Each row comes from the steps of one path. Every step used is in the known rows, and no mark comes twice. Write the path behind each row, first mark first.
(in the rows, 128 means zero)
Known rows:
relida/rutu/zore/muluk: [ 80 143 168 124 140 121 158 116 136 195 135 111  64 100 175  93 147 183
  97 128 130 127]
zore/rutu/rovib: [100 154 166 134 160 131 139 109 139 173 113 132 101 109 147 112 142  98
 141 136 121 114]
fifom/taduzog/muluk/dokel/rutu: [133 141 208 160 173 123  93  76 165 210 121 110 130 129 114 159 138 170
 126 185 133 139]
rovib/muluk/dokel: [158 131 141 141 129 139  95  96 143 170 131 144 103 115 125 120 144 117
 177 128 135 125]
muluk/relida: [128 120 114 129 122 126 122 107 139 162 130 139 134 140 144 129 149 121
 114 129 135 123]
taduzog/muluk/relida: [115 136 132 145 130 122  97  90 145 190 124 140 144 117 149 124 151 135
 126 126 156 134]
zore/muluk/dokel/rutu: [109 127 179 150 128 120 104 102 159 215 123 106 106 136 144 123 129 167
 140 147 135 129]
relida/rutu: [ 91 130 154 129 144 125 135 117 134 164 149 111 107 130 123 121 129 142
  93 120 115 110]
fifom/taduzog: [153 139 155 125 149 116 147 120 134 124 128 124 124 133 119 149 134 139
 123 165 105 149]
dokel/rutu/taduzog: [107 110 181 121 155 153 120 110 176 146 108 135  79 118 145 140 128 170
 124 141 150 124]
muluk/dokel: [141 123 131 140 125 137  95 103 136 175 140 128 144 130 128 138 138 125
 149 143 126 122]
fifom/taduzog/muluk/dokel: [154 152 173 157 157 122  90  78 149 197 128 123 149 115 124 152 144 147
 156 176 124 152]
rovib/muluk: [145 134 142 129 133 128 129 123 135 122 121 143  84 110 123 111 134 123
 156 113 129 132]
taduzog/muluk/dokel/rutu: [107 130 182 162 151 133  72  83 158 216 122 114 135 126 126 140 133 160
 133 144 158 121]
rutu/rovib/butoteb: [128 151 109 120 157 147 144  88 157 144 148 155  71 115 162 124 127 108
 135 113 124 130]
fifom/taduzog/muluk/relida/rutu: [102 149 182 144 167 108 124  71 155 223 145 120 117 126 135 137 157 156
  86 152 121 133]
muluk/relida/rutu: [ 91 120 140 129 133 122 131  95 141 200 151 123 115 139 138 121 150 134
  81 119 125 105]
relida/rutu/rovib/muluk/dokel: [111 143 179 148 175 142 125  71 158 204 157 146  47 115 138 122 162 105
 162 115 131 102]
relida/rutu/zore: [ 92 127 157 120 148 136 147 115 126 168 140 118  84 109 150 113 148 162
  82 135 128 107]
rovib/butoteb: [139 141  98 114 124 143 125 104 141 139 142 137 104 117 144 117 108 137
 117 119 115 134]

Which path is each row?
[115 131 149 135 143 145  89  74 174 192 114 165 108  94 173 130 157 151
 143 132 169 141] | rutu/taduzog/muluk/relida
[ 76 131 167 123 134 129 131  82 180 228 135 139  57 110 192 109 154 172
 115 122 136 135] | zore/muluk/relida/rutu/taduzog
[137 113 193 136 156 162  87  80 191 186 112 152  53 106 139 133 145 158
 174 145 154 122] | rovib/muluk/dokel/rutu/taduzog
[121 152 221 166 205 130 113  59 181 212 128 126  94 127 130 168 158 145
 149 176 143 134] | fifom/taduzog/muluk/dokel/rutu/rovib
[ 79 135 152 133 121 105 140  97 145 225 144 116  93 129 167 102 148 155
  96 116 124 125] | zore/muluk/relida/rutu
[ 91 145 120 121 162 141 148  56 169 216 173 150  55 127 171 119 148 118
  90 104 122 108] | muluk/relida/rutu/rovib/butoteb
[148 142 155 147 160 144 118  84 157 171 137 162  66 109 142 130 162  94
 194 126 142 119] | rutu/rovib/muluk/dokel
[118 108 181 135 152 159  87  85 182 193 119 136  93 123 145 149 138 167
 145 158 150 118] | muluk/dokel/rutu/taduzog
[139 157 170 145 160 113 123 101 142 149 121 125 132 113 123 142 136 149
 132 160 125 156] | fifom/taduzog/muluk
[ 80 141 184 135 166 148 102  79 167 195 133 137  81  87 157 123 137 171
 127 120 150 130] | relida/rutu/taduzog/muluk
[ 89 137 185 149 163 155  72  57 176 241 141 135  97  91 158 134 147 166
 146 137 153 124] | relida/rutu/taduzog/muluk/dokel
[109 122 176 152 174 141 117  87 167 190 137 129  91 142 136 153 152 123
 142 147 148 105] | muluk/dokel/rutu/rovib
[115 135 190 140 181 135 150 104 165 136 119 145  36 122 130 124 144 117
 152 118 150 115] | dokel/rutu/rovib/muluk
[109 152 162 140 157 140 122  63 188 231 146 131  45 122 176 119 128 150
 148 130 130 132] | zore/muluk/dokel/rutu/rovib/butoteb
[ 91 119 142 120 139 132 143  95 138 204 144 130  90 121 165 110 168 157
  69 135 138 102] | muluk/relida/rutu/zore
[ 94 127 181 127 140 121 151 127 148 174 103 111  63 109 171 105 139 193
 106 147 148 131] | dokel/rutu/zore/muluk
[134 138 140 135 157 132 147  90 159 158 132 174  57 118 154 121 173  90
 161 109 149 121] | rutu/rovib/muluk/relida
[ 96 120 168 128 130 118 143 105 159 209 107 125  72 123 184 105 159 188
  91 147 156 128] | dokel/rutu/zore/muluk/relida
[131 165 192 152 201 142 105  36 193 227 144 136  74 116 146 154 136 152
 137 166 130 138] | fifom/taduzog/muluk/dokel/rutu/rovib/butoteb
[ 89 161 194 150 201 115 147  56 168 223 150 137  82 123 152 147 175 132
 103 147 134 131] | fifom/taduzog/muluk/relida/rutu/rovib
[ 79 139 153 147 144 119 106  78 146 226 145 125 123 120 145 117 152 147
  90 115 143 115] | taduzog/muluk/relida/rutu
[ 93 138 171 138 138 128 125  93 142 242 146 112  78 103 179 101 157 179
 116 147 128 119] | relida/rutu/zore/muluk/dokel
[108 120 169 118 150 147 121  74 179 194 134 163  39  99 160 111 163 144
 132 114 143 116] | rovib/muluk/relida/rutu/taduzog
[ 93 129 195 138 169 149  95  93 181 173 101 136  88 100 151 135 131 180
 136 136 170 133] | dokel/rutu/taduzog/muluk
[109 137 170 117 139 147 108 109 158 173  97 136 103  90 155 108 130 142
 145 149 125 128] | zore/rutu/taduzog
[132 136 147 138 119 131 118 101 139 209 125 129  98 101 181 109 153 166
 150 154 139 137] | rutu/zore/muluk/dokel
